Each row was made from one path, in order. Every step used is in the known rows, and no mark comes twice. Write each row's path.
Known rows
X-U-M-Z-S: [  6 -30  -4 -10 -55  14  57  28 -14  30  22  29  35 -67 -54  40   1  50
 -47   8  84  12   4 -51 -29   0  19]
M-W: [ -3 -11 -25  22 -26  33  12 -35 -24  -9  20 -21  19  16 -37  33 -29 -37
 -15  32 -25 -13  18  40 -18 -41 -23]
W-M: [ 28 -26 -23 -12  16 -19   0 -19 -39 -14  -7  -6   5   6  -3  -2 -13 -37
 -54 -32  -9  13 -17 -20   8   7  22]
Q-M: [ -4  -7  27 -32  21 -36 -38  11  51 -17 -19  24  31 -19   5 -13 -14  -7
 -29   9  26   2  18  21   2 -29 -18]
W-M-Z-C-J-A-U: [ 24 -23 -51   2 -37  10  44  42  -3 -65  41 -31  18 -23 -70  24   5 -21
 -43  10  36  24  83   6 -13 -41  -1]
C-Z-S: [ -2 -27   3  14 -55   3  44   1 -21  12 -23  22  22 -37 -42  34  12  21
  -2   4  52  63  -9 -14 -36  -4 -27]
F-Z-M-U-X: [  29  -43  -25  -10   -1   13   53   44   18   67    8  -21   12   -1
   -5   26   -5   16 -101   -1   19    8   -9   40  -44  -12  -60]
J-A-U-X: [ 20 -58 -54 -12 -28   9  35  36  24  16  13 -37 -12 -20 -36  17  -7 -19
 -58  36   6  22  20  50 -52 -45  -4]
M-U-X: [ 31 -31 -41  12  -1  20  22  36  23  57   7 -16 -15   1 -10  38   7   1
 -88   3 -11   1 -17  36 -28  -1 -38]
Q-M-U-X: [  28  -35  -28   -3    9    2    2   42   49   50   -4   -4    0   -9
   -8   33   -1   -2 -100    7    2    2   -6   46  -26  -16  -46]
W-M-Q: [ 36   5   4 -19  27   6 -32   1  16 -18 -20 -17 -35  -6 -20  41   1 -19
 -41 -20  -9 -31  12   4  34  11  22]
U-M-Z-C-J-A: [ -4 -19  -2  29 -33  40  42  28   8 -53  34  -2  12  24 -53 -35  29 -25
  18  23  49  27  71 -10   4 -71 -41]
M-U: [ 31  15 -25  15   5  30   4  28   1  17  18  -8   7   4 -17  58  -7  21
 -58 -11 -12 -11   7  11   6  24 -31]
F-Z-C-J: [ -9  11  14  33 -17 -15  52  33  10 -11   7  15  13  30 -17 -23  56 -16
  -3 -32  53  15  51 -17  21 -12 -75]
K-Q-M-U: [ 27  11  -5   3  39   8 -30  34  40  -4  16   1  19  -3 -24  31 -27  29
 -92 -13  21   2  31  13  34  16 -39]
J-A: [  7 -21  -8   1 -16  38   5  -2   2 -36  23 -13  15  18 -23 -15 -27 -12
  29  38   1  21  37  20  -5 -42 -10]
Z-M-U-X: [ 24 -41 -35   2   7  13  39  38  11  57   7 -20   0  -3  -6  22  -2  11
 -88   2   7  10 -25  37 -48 -24 -51]
C-J-A: [-12  -3 -21  27 -34  34  15   1   5 -56  32   2 -12  32 -28 -27  -9 -31
  53  35   7  35  37   6   7 -65 -43]
J-A-U: [ 18 -24 -43 -19 -35  14  25  27   2 -45  29 -39  13 -27 -52  27 -26  -5
 -18  35  13  19  58  31 -28 -39  17]
C-J-A-U: [  4 -10 -52  -3 -47  12  32  27   4 -58  37 -29  -6 -16 -55  20 -13 -19
  -2  32  19  29  59  23 -19 -54  -5]
K-Q-M-W: [ -8 -16  -7   8   8   9 -23 -30  16 -29  17 -12  32  11 -44   8 -49 -29
 -49  33   8   0  42  41   9 -49 -30]
J-C-Z-M: [-21 -10  13  -7  11  17  37  24   4 -39 -30 -21  42  -9 -22 -23   2  -2
  -1   5  43  26  17  25 -54 -56 -39]
F-Z-M: [ -2 -23  33 -46   0 -10  65  17 -11  16   3 -13  58  -4  10 -25 -24  33
 -29 -11  60  12  13   9 -33 -22 -45]
W-M-U-X: [  43  -44  -53    8    8   10   21   28    4   52    1  -18  -14    4
  -12   37    0  -18 -113  -13  -16    6  -24   26  -24    2  -27]
K-Q: [ -2   1  -1  18  40   4 -15  -6   9 -16  22 -16 -19  16 -24 -35 -20  25
 -27 -13  27  25  25 -29  54  27  11]
X-U-M: [ 11 -23  12 -32 -10  20  10  24 -16  -1   5   6   5 -33 -51  -1   3 -15
 -54   6  49 -18  10 -20 -42 -48  39]
M-Z: [ 15   8   0   4 -16  27  13  27  29  -8  34   7  11 -40 -26  34  11  26
 -35   0  27 -23  46 -18  15  31  20]
A-J-C-Z-M-Q: [ -4   9  27  -6  13  43  -6  35  62 -44 -25 -21  -5  -6 -17  23  13   6
   3  21  21 -30  42  30 -11 -33 -25]
U-M-W: [-13 -31 -18   5 -43  39  34 -29 -31   0  13 -31  10  13 -55  18 -13 -45
 -35  41   3  -9  13  26 -29 -81  -8]

Which path is each row?
[ 22 -17  40   5  29 -12  14  55  37 -13   3   9  76 -28 -31  -5  55  19
 -67 -26  67 -18  84  -8   9   9 -23] -> Q-M-Z-C
[-29 -17  11   4   2  28  37  29  17 -48 -18 -14  47   2  -6 -26   4  -3
   5  20  38  18  25  22 -56 -59 -42] -> A-J-C-Z-M
[ 26 -37  17   4  -5  19  57  63   8 -16  20 -22  59 -26 -67  -3  61  13
 -70  -9  79  -6  95 -15 -10 -21   1] -> J-A-U-M-Z-C
[ 51  -4 -40   7  16  17   4  17 -27   5  13 -12  11   7 -20  56 -16  -6
 -95 -34 -18  -2  -6  -2  12  28 -17] -> W-M-U
[ -6 -23  24 -10   1   7  38   5 -20 -25 -17 -10  32 -19 -21 -20   5   6
 -13  -5  46  43   8  15 -60 -53 -44] -> C-Z-M
[  -9  -39  -36   15  -58   39   60   -5  -31  -29   28  -45   18   10
  -88   18    2  -56  -43   46   26    5   56   33  -39 -110  -25] -> Z-C-J-A-U-M-W
[-10  16   0  21  -8  41  -3  33  45 -50 -43 -15  10  -2 -43  18  28 -35
   7  12   9  13  47  34 -19 -12 -10] -> J-C-Z
[-20   5  -1  36 -21  59  -1  38  65 -65 -29  -6  16  13 -22  13  30 -36
  15  33   2   3  58  29 -23 -15 -16] -> A-J-C-Z
[ 13  -6   9 -17 -18  26  17  43  36 -29  -6 -38 -38 -14 -69  26  40 -11
 -31  15  47 -19  62  11  10 -60   4] -> Z-C-J-A-U-M-Q
[ 16   7 -16  10  13  41  30  46   4 -11  -2 -23  36  -3 -32  40  -6  19
 -59  -8  19   8  19  28 -32 -14 -59] -> J-C-Z-M-U
[  2 -43  -5 -28 -55  14  77  44  -4 -17  13 -36  10  -8 -70 -11  29 -17
 -52  22  77  25  64  -1 -27 -80   2] -> F-Z-C-J-A-U-M
[ 11   4  18 -18  -2   2 -13  34  64 -20  21  23  34 -54 -22  25   2  22
 -53   5  46 -22  59  -3  15  10   7] -> Q-M-Z
[-18  13   0  49  -5 -18  33  23   0 -24   6  16  -3  28 -18 -31  63 -24
  13 -26  36  17  30 -23  15 -30 -66] -> Z-C-J
[ 22   0 -16   0  16  21  31  31 -18  15  20 -15  32  -2 -10  32 -19  37
 -63 -14  14   0  -5  12 -22 -11 -53] -> Z-M-U
[ 38 -26  16  16  28  -4  32  41  -8 -11   9  -4  63 -15 -36   0  56   4
 -79 -46  51 -13  67 -29  12  26  -3] -> W-M-Z-C
[-26 -25 -18  27 -27  56  38 -14  -6 -44  10 -29  54  22 -37  14 -26 -41
 -11  51   0  -3  37  53 -59 -84 -54] -> A-J-C-Z-M-W
[  1 -13   2  22 -28  28  40  22   9 -44  27  -2  25  41 -35 -31  13 -23
  28  16  37  32  72   8  10 -51 -63] -> F-Z-C-J-A
[  7 -16  -5  24 -26  45  32  35   6 -59  42   6  23   9 -64 -24  18 -26
   6  20  54  15  80 -11  -7 -68 -33] -> X-U-M-Z-C-J-A
[  9   4  29 -26  -3  27  -9  19  37   2 -22 -23 -49 -13 -37  26  26   0
 -23  10  25 -34  18   5  20 -31  21] -> U-M-Q
[  6 -11   8 -11 -32  34  37  32  22   0  27  -3   0 -43 -45  17  28  18
 -54   8  56 -18  42 -30   3  -7  36] -> U-M-Z
[ 22 -52 -50   8 -32  10  53  55  34   5  26 -31  -3 -23 -52  16  25 -17
 -69  23  32  18  51  35 -41 -45 -22] -> M-Z-C-J-A-U-X
[-19 -18 -17  17 -17  43  37 -17 -19 -34   0 -36  48  10 -52  18 -29 -38
 -16  36   4   4  30  58 -56 -80 -50] -> J-C-Z-M-W
[ 16 -56 -51   7 -28   0  50  47  24   7  14 -34  -7  -9 -43   5  22 -27
 -57  23  22  29  35  40 -46 -55 -30] -> Z-C-J-A-U-X
[ 10   0 -17  21   4  54  31  51  18 -21   9 -15  41   8 -17  38  -5  18
 -54   7  14  -1  26  24 -35 -17 -62] -> A-J-C-Z-M-U
